Every row comes from one small tree of marks. Brackets hold a mark, then the marks that hang from it, in alphabetical order. Every link used is in the known rows. Which tree was each row made from?
Known rows
{mupo {gaton sanu} {sipi {fotela {vikunid zinof}}}}: [-0.98  0.18 -4.45 -0.76  2.00 -1.80 -2.74  0.26  4.17  2.65  2.30 -1.19
  6.97 -2.89  3.28 -4.78  1.58 -1.72 -1.69]
{vikunid fotela {zinof gaton}}: [ 1.90  2.60  0.50  0.72 -2.38  1.83 -2.33  0.89 -2.83  3.92  0.60 -0.24
  1.70  1.42 -0.94 -2.12 -2.72  1.27 -1.46]
{zinof {gaton sanu} mupo {sipi {fotela vikunid}}}: [ 0.98 -1.93 -5.71  1.75 -0.37 -3.49 -7.43  8.62 -1.64  4.16 -0.66  7.66
  2.40  4.12  1.42  1.35  2.36 -1.87  0.71]
{mupo {gaton sanu} {sipi fotela}}: [-1.13 -0.78 -1.47  1.00  2.81 -3.22  0.75 -1.80  8.27  0.58  0.87  2.52
  5.58  0.85  2.99 -0.33  3.76 -3.72 -2.48]
{mupo {gaton sanu} {sipi {fotela vikunid}}}: [-0.70 -0.72 -3.80  0.22  3.15 -3.15 -1.33  0.65  3.92  0.37  1.43  2.01
  5.47 -2.09  3.43 -1.97  2.43 -3.05 -2.07]
{sipi {fotela {vikunid zinof}} mupo}: [ 2.23 -1.12 -3.77 -0.86  0.94  3.42 -0.17  6.17 -5.63  5.30  3.87 -3.81
  1.59 -4.58  3.87 -7.88  1.06  2.95 -1.76]
{sipi {fotela vikunid} {mupo {gaton sanu}}}: [ 1.81 -4.06 -2.37  0.55  2.78 -0.22  1.81  2.07  2.31  4.91  3.86 -0.32
  5.71 -1.52  3.94 -4.61  2.52 -0.81 -2.66]
{sipi fotela}: [ 1.13 -0.28 -0.81  0.11  0.72  1.11  1.48  3.97 -1.52  0.40  0.02  1.04
 -1.65  0.37  1.15 -1.40  1.62 -0.18 -1.88]
{sanu gaton}: [-0.76 -2.22 -1.06  0.95  0.42 -0.70 -0.76 -3.86 -0.26 -0.82  0.02 -2.00
  1.46 -1.24 -1.59 -0.76 -2.07 -0.20 -1.58]
{sipi {fotela zinof} {mupo gaton}}: [ 1.43 -5.19  0.51  0.07  2.11  2.76  1.94 -2.46 -0.79  2.33 -0.71 -1.39
  0.16 -2.40  3.72 -4.91  3.66  1.27 -3.14]
{mupo {gaton sanu} {sipi {fotela vikunid zinof}}}: [-0.87 -1.26 -3.77 -0.58  3.17 -0.73 -2.05 -3.17  1.15 -0.52 -1.45  1.85
  3.20 -2.88  4.81 -2.96  3.09 -1.27 -1.61]
{vikunid fotela {zinof sipi}}: [ 2.88  2.61 -2.82 -3.00 -1.02  1.92 -2.07  2.73 -3.80  4.09 -0.64  0.41
  1.20 -1.43 -0.27 -2.49 -0.62  1.82  0.29]
{sipi {fotela vikunid} mupo}: [ 2.30 -2.10 -3.11 -0.10  1.99  2.16  1.37  6.56 -5.96  2.96  3.00 -0.63
  0.03 -3.64  3.84 -5.04  1.89  1.40 -2.13]
{mupo {sipi fotela}}: [-0.47  1.02 -2.14  0.26  2.09 -0.92  0.17  2.85 -0.12 -1.29 -0.08  2.22
 -0.31 -1.22  3.02 -0.71  3.14 -1.25 -1.91]
{zinof {gaton sanu} {sipi fotela}}: [ 0.26 -2.51 -2.82  1.64 -0.57 -1.96 -2.19  2.91  3.43  3.78 -0.77  7.68
  3.54  5.98  2.61  1.48  2.94 -2.56 -1.90]
{sipi mupo}: [ 0.98 -2.05  0.02  0.58  0.86  0.91  2.00  0.16 -0.19  2.74  2.49 -1.11
  1.66 -1.15  2.26 -1.89  1.66  0.97 -0.68]
{sipi {fotela vikunid {zinof {gaton sanu}}} mupo}: [ 1.37 -3.66 -2.54  1.82  0.70  2.68 -0.67  0.21 -3.61  4.86  1.01  3.09
  1.99  0.90  6.55 -3.77  2.76  1.28 -2.67]
{zinof {gaton sanu} mupo {sipi fotela}}: [ 0.62 -2.03 -3.39  2.41 -0.81 -3.58 -5.43  5.92  2.60  4.49 -1.30  8.19
  2.37  6.82  1.15  2.90  3.80 -2.56  0.21]
{gaton sanu}: [-0.07  0.39 -0.35  0.26  0.15 -0.59  1.26 -1.78  4.56  2.02  1.21  1.50
  3.19  2.57  1.39  0.90  0.97 -1.08  0.13]
{sipi {fotela zinof} {mupo {gaton sanu}}}: [ 1.36 -4.74  0.09  0.59  2.28  2.10  3.26 -4.53  3.81  4.38  0.40  0.07
  3.34  0.21  5.08 -4.16  4.59  0.12 -2.83]

Write each row's tree
[-1.62  2.52 -2.55  0.21  0.00 -2.27 -5.78  1.51  0.93  1.16  0.27 -1.37
  1.57 -1.40  0.34 -0.60  1.53  0.18  2.30]  {vikunid {zinof {mupo sipi}}}
[ 0.63 -2.11 -3.72 -0.63  0.08 -2.66 -4.91  3.43  5.88  5.93 -0.44  1.58
  5.12  2.41  0.12 -1.80  3.42 -1.65  0.68]  {vikunid {zinof {mupo {gaton sanu}} {sipi fotela}}}
[-1.09  0.02 -1.88  3.54  0.53 -3.83 -5.52  5.40 -0.05 -0.09 -0.88  5.08
 -0.36  2.66  1.05  2.15  3.09 -2.51 -0.92]  {zinof gaton {mupo {sipi fotela}}}
[-1.62 -0.58 -3.42  0.05  2.26 -3.53 -6.69 -3.97  1.94 -0.30 -2.00  1.42
  3.40 -2.30  2.21  0.06  2.23 -1.29  2.30]  {fotela vikunid {zinof {mupo {gaton sanu} sipi}}}
[-1.16  0.48 -2.34  3.96  0.65 -4.42 -4.23  3.53  4.60  1.92  0.37  6.52
  2.93  5.27  2.54  2.94  4.07 -3.40 -0.66]  {zinof {gaton sanu} {mupo {sipi fotela}}}
[ 1.97  1.10  1.20  0.78 -1.33  2.77 -1.57 -2.53 -5.83  0.74 -3.12  2.90
 -2.25  1.44  0.64 -0.14 -1.13  1.52 -1.51]  {vikunid {fotela {zinof gaton}}}
[ 0.89 -3.65 -3.42  1.35 -0.86  0.36 -1.57  2.49  3.44  8.92  2.48  3.42
  6.67  3.85  4.75 -3.39  3.80 -0.12 -2.32]  {vikunid {zinof {gaton sanu} {sipi fotela mupo}}}
[-0.31 -1.41  0.15  1.45  0.43 -3.98 -2.64 -1.44  7.65  2.57  0.32  0.82
  4.49  3.03 -1.43  1.86  1.46 -2.42  1.45]  {zinof {mupo {gaton sanu}}}
[ 1.22 -4.50 -2.76  2.22  0.29 -1.01 -0.18  3.02  3.07  6.47  1.77  6.47
  5.10  4.81  4.81 -0.55  4.69 -1.56 -2.68]  {zinof {gaton sanu} {sipi fotela mupo}}
[ 2.90  4.32 -0.89 -0.97 -1.23  1.41 -2.91  4.63 -4.16  3.94  0.43 -2.04
 -0.76 -0.55 -2.09 -1.79 -0.98  2.03  1.55]  {vikunid fotela {zinof mupo}}
[ 0.22 -3.90  0.68  1.25  1.62 -1.38  2.52 -4.45  8.05  4.71  3.37 -0.83
  7.34  0.84  2.29 -1.77  2.40 -1.42 -1.43]  {sipi {mupo {gaton sanu}}}
[ 2.91 -0.69 -2.08  0.09 -1.65  1.59 -2.68  2.30 -3.33  7.35  1.55  1.57
  4.08  0.51  1.67 -3.30  0.11  1.99 -1.43]  {vikunid fotela {zinof gaton {sipi mupo}}}
[-1.05 -1.30 -1.07  0.64  2.62 -2.52 -0.50  0.04  3.61 -1.52 -0.41  1.10
  2.28 -1.69  1.70 -1.30  2.79 -2.66 -2.62]  {mupo gaton {sipi fotela}}
[-0.04 -4.27 -1.99  2.26 -0.50 -2.13 -1.64 -0.93  4.67  6.11  1.76  5.54
  6.73  4.41  3.64  0.90  2.99 -1.38 -0.80]  {zinof {gaton sanu} {sipi mupo}}
[ 1.79 -5.01 -1.83 -0.56  2.60  2.73 -0.09 -0.08 -5.01  2.06 -0.23 -1.81
  0.19 -5.17  3.90 -6.56  2.20  1.84 -2.56]  {sipi {fotela vikunid zinof} {mupo gaton}}
[ 0.55  0.01 -2.80 -0.70  0.21  0.79 -6.00  1.73 -7.79 -0.41 -2.91 -0.16
 -3.54 -2.75  0.45 -1.01  0.10  2.23  3.00]  {fotela vikunid {zinof mupo}}
[-2.45  0.75 -1.56  3.76 -0.09 -5.43 -5.73 -0.56  6.02  1.46  0.38  5.47
  4.47  5.00  1.31  4.42  2.52 -3.20  1.19]  {zinof {gaton sanu} {mupo sipi}}
[ 0.78 -1.53 -2.73  1.72 -0.47  0.60 -7.11  5.13 -8.61  0.67 -3.12  3.20
 -3.91  0.47  1.39 -1.23  0.86  1.14  0.09]  {sipi {fotela vikunid {zinof gaton mupo}}}
[-1.37  0.77 -4.33  1.20  0.01 -0.79 -5.89  4.20 -3.26  1.31  1.12  0.89
  2.38 -1.98  2.91 -3.93  0.07 -0.06 -2.01]  {mupo {sipi {fotela {vikunid {zinof gaton}}}}}
[-0.38 -1.99  0.25  0.49  0.53 -1.70 -3.33 -5.50  4.74  1.84 -2.50  0.71
  2.16  2.05  0.09  0.85  2.09 -0.74  1.92]  {fotela {zinof {mupo {gaton sanu}}}}
[ 1.56 -4.66  0.36  1.01  2.13  0.35  2.68  1.33  1.96  3.10  2.09 -1.34
  2.57 -1.40  2.24 -4.05  3.02 -0.49 -3.41]  {sipi fotela {mupo gaton}}
[ 1.96 -4.49 -2.07  0.29  2.59  0.45  0.54  3.88 -2.23  2.86  2.67 -1.79
  2.71 -4.17  2.51 -5.55  1.59  0.09 -2.90]  {sipi {fotela vikunid} {mupo gaton}}
[ 2.56 -3.53 -5.62 -1.37  1.92  0.97 -0.91  7.92 -6.37  3.60  1.41  2.16
  0.84 -3.56  4.18 -4.22  3.15  1.19 -1.19]  {zinof {sipi {fotela vikunid} mupo}}
[ 0.68  3.78 -1.59 -0.14  0.85 -2.98 -3.67 -1.15  5.65  4.03  1.19 -0.51
  6.31  0.03 -0.09 -0.74  1.05 -1.47  0.90]  {vikunid fotela {zinof {mupo {gaton sanu} sipi}}}
[ 0.35 -1.75 -4.65 -2.75  0.29  1.33 -5.12  0.08 -7.53 -0.36 -3.86  2.32
 -1.58 -3.66  2.29 -1.72  0.43  2.18  1.68]  {fotela vikunid {zinof sipi}}
[-1.51 -0.94 -1.19  1.93  0.71  0.19 -3.09 -1.74 -2.25 -1.63 -3.23  4.49
 -1.48  0.78  4.11 -0.48  2.93 -0.47 -2.53]  {mupo {sipi {fotela {zinof gaton}}}}
